Each row comes from the steps of one walk. Every step used is in the known rows, and no mark comes twice. Write the walk behind each row, first mark first.
Known rows:
muti-fivoz-zevo-puno-gonumu-dakat-zilase: 1.69; 0.80; 0.60; -0.43; 2.58; 0.27; -1.16; 2.49; 2.92; 2.86; -2.75; -1.71; -2.27; -1.37; 2.35; 2.17; -0.38; -0.44
gonumu-dakat-zilase: 1.96; 0.31; 0.52; 1.58; 3.27; 0.18; -0.93; 1.44; 5.91; 1.26; 0.61; -3.46; -1.44; 0.33; 3.55; -0.61; -0.43; -1.93
dakat-zilase: 1.92; -0.51; 0.29; 3.54; 3.33; 0.19; 0.55; -0.94; 4.55; 1.20; -1.58; -3.42; -1.28; -1.96; 1.94; -0.15; -0.89; -1.57
fivoz-zevo-puno: 2.22; -0.15; 2.30; 1.91; -0.14; 0.07; -2.18; 0.92; 0.90; 1.76; -0.54; -1.87; -1.04; -2.64; -0.08; 0.85; -0.86; -0.53
gonumu-puno-muti-fivoz: 1.86; 0.33; 0.65; 1.21; -1.10; -0.09; -1.09; 2.15; 3.42; 0.57; -3.81; -1.88; -1.08; 0.65; 0.75; 1.32; 1.39; -0.32
puno-muti: 1.03; -1.55; 1.10; 2.54; -1.66; 0.08; -3.90; 0.20; 3.13; 0.49; -1.94; -1.60; 1.36; -1.03; -0.38; 0.94; 0.68; -1.29
gonumu-puno-muti-dukas: 2.16; -0.21; 0.82; 0.43; -0.51; -0.05; -1.26; 2.42; 3.98; -1.27; -2.40; -1.49; 0.10; 1.41; 0.25; 0.34; 1.72; -0.72
zevo-dakat-zilase: 2.38; -0.88; 0.63; 0.55; 0.05; 0.04; -1.56; 1.42; 2.79; 2.61; -0.30; -3.62; -2.58; -1.01; 2.90; 1.01; -1.17; -1.55
fivoz-zevo-dakat-gonumu-puno: 2.46; -0.45; 2.43; -0.31; 0.66; 0.02; -0.84; 2.88; 1.83; 2.91; 1.68; -2.24; -2.25; -1.41; 1.62; -0.02; -1.83; -1.06
puno-gonumu-dakat: 1.73; -0.80; 2.12; -1.51; 0.68; 0.21; -4.85; 2.12; 2.55; 1.44; -0.52; -1.38; -1.02; 0.21; 3.34; 2.44; -0.44; -1.72
puno-gonumu-dakat-muti-bove: 0.89; -0.49; 0.48; -2.12; -0.44; 0.20; -1.60; 1.44; 2.65; 1.42; -0.89; -1.06; 0.45; 0.75; 3.84; 2.71; -0.45; -2.11
gonumu-puno-muti: 2.11; -0.04; 1.18; 1.72; -0.66; -0.24; -2.18; 2.16; 3.69; 0.40; -2.00; -1.92; -0.50; 0.15; 0.68; 0.49; 0.91; -0.84
fivoz-zevo-puno-gonumu: 2.12; -0.46; 2.44; 0.23; 0.70; 0.04; -3.76; 1.80; 0.58; 2.33; -0.98; -0.96; -1.00; -3.06; 0.69; 2.09; -1.11; -0.68
zevo-dakat: 2.36; -1.25; 2.05; -0.31; -3.66; 0.12; -3.17; 1.21; 0.39; 1.91; -0.41; -2.98; -2.22; -0.09; 1.84; 2.04; -0.68; -1.17
muti-bove: 1.63; -1.07; 1.03; 0.31; -4.80; 0.62; 1.20; -2.02; 1.63; 0.59; -4.02; -2.34; 0.89; -0.05; 0.93; 1.61; 0.73; -0.81
muti-fivoz-zevo-puno-gonumu: 1.64; 0.08; 1.53; -0.05; -0.21; 0.33; -1.63; 1.14; 0.39; 2.30; -3.95; -1.24; -1.88; -1.82; 0.74; 3.16; -0.25; 0.04
zevo-puno: 2.31; -0.30; 1.39; 1.88; -2.80; -0.01; -2.89; 0.54; 0.04; 0.34; -2.46; -2.67; -2.63; -0.78; 0.84; 3.11; -0.61; -0.26
dakat-muti-fivoz: 0.41; -0.06; -0.49; 2.68; -0.82; 0.19; 2.91; -1.70; 1.31; 0.39; -2.60; -2.39; -0.66; 0.07; 1.19; 2.15; -0.61; -1.37
gonumu-puno: 2.77; 0.28; 1.89; 1.65; -0.44; -0.08; -0.20; 1.09; 2.43; 0.29; -1.81; -2.77; -2.26; 0.33; 1.50; 0.66; 0.13; -0.71
zilase-dakat-muti: 0.88; -1.46; 0.36; 2.66; 1.08; 0.06; -1.36; -2.43; 0.67; -0.07; 2.09; -3.00; -1.08; -0.60; 1.12; -0.93; -0.67; -1.18

Write each row's walk:
0.77; -0.78; 0.03; 0.51; 1.90; 0.05; -2.10; -0.53; -0.27; 1.32; 0.43; -1.81; -1.84; -1.34; 1.39; 1.00; -0.74; -0.41 -> zilase-dakat-muti-fivoz-zevo-puno-gonumu
1.47; -0.22; 0.38; 1.37; 0.56; 0.04; 0.13; 1.86; 3.33; 0.43; -2.40; -2.12; -2.26; 0.49; 1.40; 1.69; -0.76; -0.49 -> dakat-gonumu-puno-muti-fivoz
2.63; -0.67; 1.52; -0.89; -1.72; -0.07; -1.32; 2.98; 1.15; 1.81; 0.33; -3.16; -4.14; 0.78; 2.92; 2.03; -1.83; -0.91 -> zevo-dakat-gonumu-puno
1.08; -1.71; 0.65; 0.90; -1.39; 0.32; -2.83; 0.54; 3.39; -1.58; -2.42; -1.05; 2.06; 0.56; -0.95; 0.73; 1.66; -1.12 -> puno-muti-dukas
2.08; -1.23; 1.29; 1.40; 2.19; 0.10; -1.90; -0.37; 1.42; -0.04; 1.78; -3.31; -3.58; 0.05; 1.77; -0.93; -1.13; -0.23 -> zilase-dakat-gonumu-puno
2.06; -0.69; 1.93; -0.28; 0.52; -0.08; -2.14; 3.62; 2.57; 2.98; 1.55; -1.71; -1.09; -1.51; 1.06; -0.07; -1.33; -1.13 -> fivoz-zevo-dakat-gonumu-puno-muti
1.67; -0.59; 0.80; 1.79; 0.84; -0.07; -0.69; 1.86; 3.46; 0.24; -0.92; -2.16; -1.79; 0.10; 1.39; 1.03; -1.09; -0.88 -> dakat-gonumu-puno-muti
1.71; 0.33; 1.46; 1.28; -0.94; 0.35; -0.34; 0.41; 0.67; 1.81; -3.64; -1.98; -1.86; -1.49; 0.16; 2.19; -0.07; 0.15 -> muti-fivoz-zevo-puno
0.62; 0.50; -0.19; 2.31; 0.01; 0.05; 2.45; -0.27; 0.89; 1.31; -1.90; -1.89; -0.79; -1.15; 0.76; 1.98; -0.96; -0.98 -> dakat-muti-fivoz-zevo-puno
0.60; -0.91; 0.25; 2.14; 1.99; 0.22; -0.04; -2.04; 0.71; 0.88; 1.16; -2.52; -0.94; -1.06; 0.70; -1.06; -0.37; -0.74 -> zilase-dakat-muti-fivoz-zevo
2.22; -0.94; 2.82; 0.16; -0.82; 0.17; -2.40; 1.45; 1.18; 3.02; 1.10; -2.14; -0.69; -2.08; 0.72; -0.04; -0.91; -1.28 -> fivoz-zevo-dakat
1.59; 0.16; 1.17; -1.27; 1.79; 0.04; -2.05; 3.02; 1.77; 1.02; 0.51; -0.60; -0.25; -0.85; 1.53; 1.60; -0.76; -1.24 -> fivoz-zevo-puno-gonumu-dakat-muti-dukas
1.95; -0.67; 1.45; -1.41; -1.26; 0.09; -0.79; 3.16; 2.66; 3.11; 0.36; -1.53; -0.21; -1.17; 1.26; 0.17; -0.78; -0.97 -> fivoz-zevo-dakat-gonumu-puno-muti-bove
2.21; -0.09; 1.47; -1.32; -1.11; -0.06; -5.63; 3.18; 0.87; 1.22; -1.58; -1.65; -2.78; 0.05; 2.97; 4.21; -0.71; -0.73 -> zevo-puno-gonumu-dakat
1.43; -1.01; 0.82; 1.03; 2.86; 0.14; -2.04; 0.67; 2.35; 0.96; 1.06; -2.34; -2.32; -0.61; 0.86; -1.26; -0.43; 0.05 -> zilase-dakat-gonumu-puno-muti-fivoz-zevo
0.95; -0.71; 0.10; 1.03; 0.61; 0.16; -2.14; 1.93; 4.13; 2.91; -2.40; -1.62; 0.52; -1.83; 0.42; 0.62; 0.56; -0.98 -> puno-muti-fivoz-zevo-dakat-zilase
1.99; 0.21; 1.54; -0.57; -0.15; 0.27; 0.79; 2.21; 1.50; 2.73; -1.87; -2.28; -2.98; -0.37; 1.55; 1.47; -0.76; -0.23 -> muti-fivoz-zevo-dakat-gonumu-puno
2.10; 0.36; 1.06; -0.21; -1.03; -0.16; -1.75; 3.76; 3.15; 2.19; -2.27; -1.67; -1.16; 0.07; 0.92; 0.87; 1.04; -0.41 -> gonumu-puno-muti-fivoz-zevo-dakat
1.01; 0.31; 0.49; 1.32; 0.32; 0.02; -0.13; 0.98; 3.49; 0.41; 1.60; -2.68; -0.41; 1.42; 2.90; 0.42; -0.65; -2.26 -> gonumu-dakat-muti
